What can hang from each mark
z845: z54 z500 z820 z970
z820: z845
z500: z845
z970: z579 z845
z54: z845
z88: z500
z669: z404
z404: z669 z820

Every row comes from one small tree of marks. The marks that hang from a mark follow it in brackets, in the order of their numbers. Every link used is in the known rows. Which tree was each row made from?
(in the rows, 128 means zero)
Known rows
z845[z54 z500 z820 z970[z579]]: [177 178 177 106 165 104 131 212 186 172 122  81  13  98  77  86 101 118
  81]
z500[z845[z970]]: [138 129 145 108 138 150 117 144 138 126 121 118  82 143 120 117 134 131
 123]
z54[z845[z820 z970]]: [144 145 168  98 128 148 128 150 163 122 123 123  41  92 130  86 132 133
 130]
z54[z845[z500 z820 z970]]: [146 157 174  95 138 137 144 162 173 136 118 114  37  78 123  83 121 130
 128]
z845[z54 z500]: [123 147 163 117 140 112 133 171 167 157 119  92  79 131 103 114 107 135
 127]
z669[z404[z820[z845[z54 z500]]]]: [108 130 147 197 142 107 126  83 147 102  99 157 122 135  97 127 130 105
 167]
z970[z579 z845[z54 z500 z820]]: [164 193 133 126 167 116 150 153 192 177 127 110  58 100  80  88  77 104
  73]
z88[z500[z845[z54 z820]]]: [121 140 139  78 133 128  86 135 115 159 116 134 111 159 121 124 102 127
  91]
z820[z845[z54]]: [ 97 125 166 121 132 118 132 113 150 123 124 127  75 153 132 122 142 174
 144]
z970[z579 z845[z820]]: [170 178 109 134 158 129 147 123 164 157 133 136  90  99  96  98  92  97
  74]
z404[z669]: [118 135 119 186 136 135 112 107 127 123 123 149 131 128 110 132 132 119
 149]
z669[z404[z820[z845[z54 z970]]]]: [115 122 149 200 141 113 117  88 147  91 104 151 105 143  94 125 141 109
 168]
z88[z500[z845[z820]]]: [127 139 127  81 134 130  94 123 102 153 117 147 133 147 128 129 103 121
  90]
z404[z669 z820[z845[z970]]]: [106 116 133 216 156 126 112  73 143  86 103 162 100 129 100 134 155 126
 161]
z669[z404[z820[z845]]]: [111 122 136 201 137 113 125  67 134  92 102 170 139 135 106 133 137 103
 168]
z54[z845[z820]]: [126 149 163  98 120 145 132 123 156 134 119 143  81  92 143  93 124 124
 132]
z54[z845[z500 z820]]: [130 160 168  94 129 136 147 136 165 146 114 135  76  77 136  90 111 123
 130]
z404[z669 z820[z845[z54]]]: [ 89 118 141 213 149 124 107  65 151  99 100 164 106 142 101 135 146 128
 164]
z970[z579 z845[z54 z500]]: [158 170 118 137 169 122 153 151 192 161 133  96  58 121  76  89  81 117
  89]
z54[z845[z970]]: [137 121 154 112 131 152 130 148 160 104 129 106  43 113 126  88 135 147
 147]

Write each row's tree
[152 155 168  96 145 141 107 163 161 157 120 114  43 137 102  97 118 119
  95]  z500[z845[z54 z820 z970[z579]]]
[100 138 172 118 141 109 149 128 158 134 119 120  71 140 126 119 131 171
 140]  z820[z845[z54 z500]]
[132 181 184  98 136 104 131 173 169 182 110 115  80 101 109 112 104 115
 102]  z845[z54 z500 z820]
[123 111 133 161 156 117 132  93 146  93 112 140  92 129 110 122 144 131
 132]  z404[z820[z845[z970[z579]]]]
[140 135 158 109 140 142 145 163 172 117 124  99  39  99 119  84 124 143
 146]  z54[z845[z500 z970]]
[ 94 118 128 216 150 125 114  53 138  92 100 176 127 130 109 139 149 120
 160]  z404[z669 z820[z845]]
[158 147 158 103 138 144 131 150 166 126 129 121  34  90 119  75 121 126
 118]  z54[z845[z820 z970[z579]]]
[131 136 167 123 161 108 149 155 169 128 129  97  25 138 102 100 128 174
 126]  z820[z845[z54 z500 z970[z579]]]
[137 136 131  81 140 132  93 142 108 146 119 133 106 148 121 125 109 127
  88]  z88[z500[z845[z820 z970]]]
[137 153 178  91 135 143 104 163 158 153 114 117  50 138 113 108 128 126
 106]  z500[z845[z54 z820 z970]]
[102 116 146 212 155 126 105  83 156  91 102 149  79 141  93 130 152 132
 162]  z404[z669 z820[z845[z54 z970]]]
[156 176 192 100 151 108 126 211 180 166 116  85  24 101  92 101 115 127
  98]  z845[z54 z500 z820 z970]
[117 136 178 120 150 110 144 154 166 123 124  98  33 140 111 112 139 180
 138]  z820[z845[z54 z500 z970]]
[145 131 153 107 146 146 109 162 161 139 126  97  44 158  99  98 122 134
 112]  z500[z845[z54 z970[z579]]]
[120 156 172  90 126 142 107 136 151 163 109 137  88 138 126 115 119 117
 109]  z500[z845[z54 z820]]
[172 190 115 130 168 119 162 137 175 169 128 127  85  84  90  96  79  96
  71]  z970[z579 z845[z500 z820]]
[155 136 147 113 151 140 148 162 175 122 129  96  32  96 108  74 113 138
 132]  z54[z845[z500 z970[z579]]]
[166 175 165 107 153 109 142 187 153 153 117 110  66  77 107 112 118 114
  97]  z845[z500 z820 z970]
[130 167 140 129 148 127 146 150 184 153 122 100  74 124  98 111 100 130
 114]  z970[z845[z54 z500]]
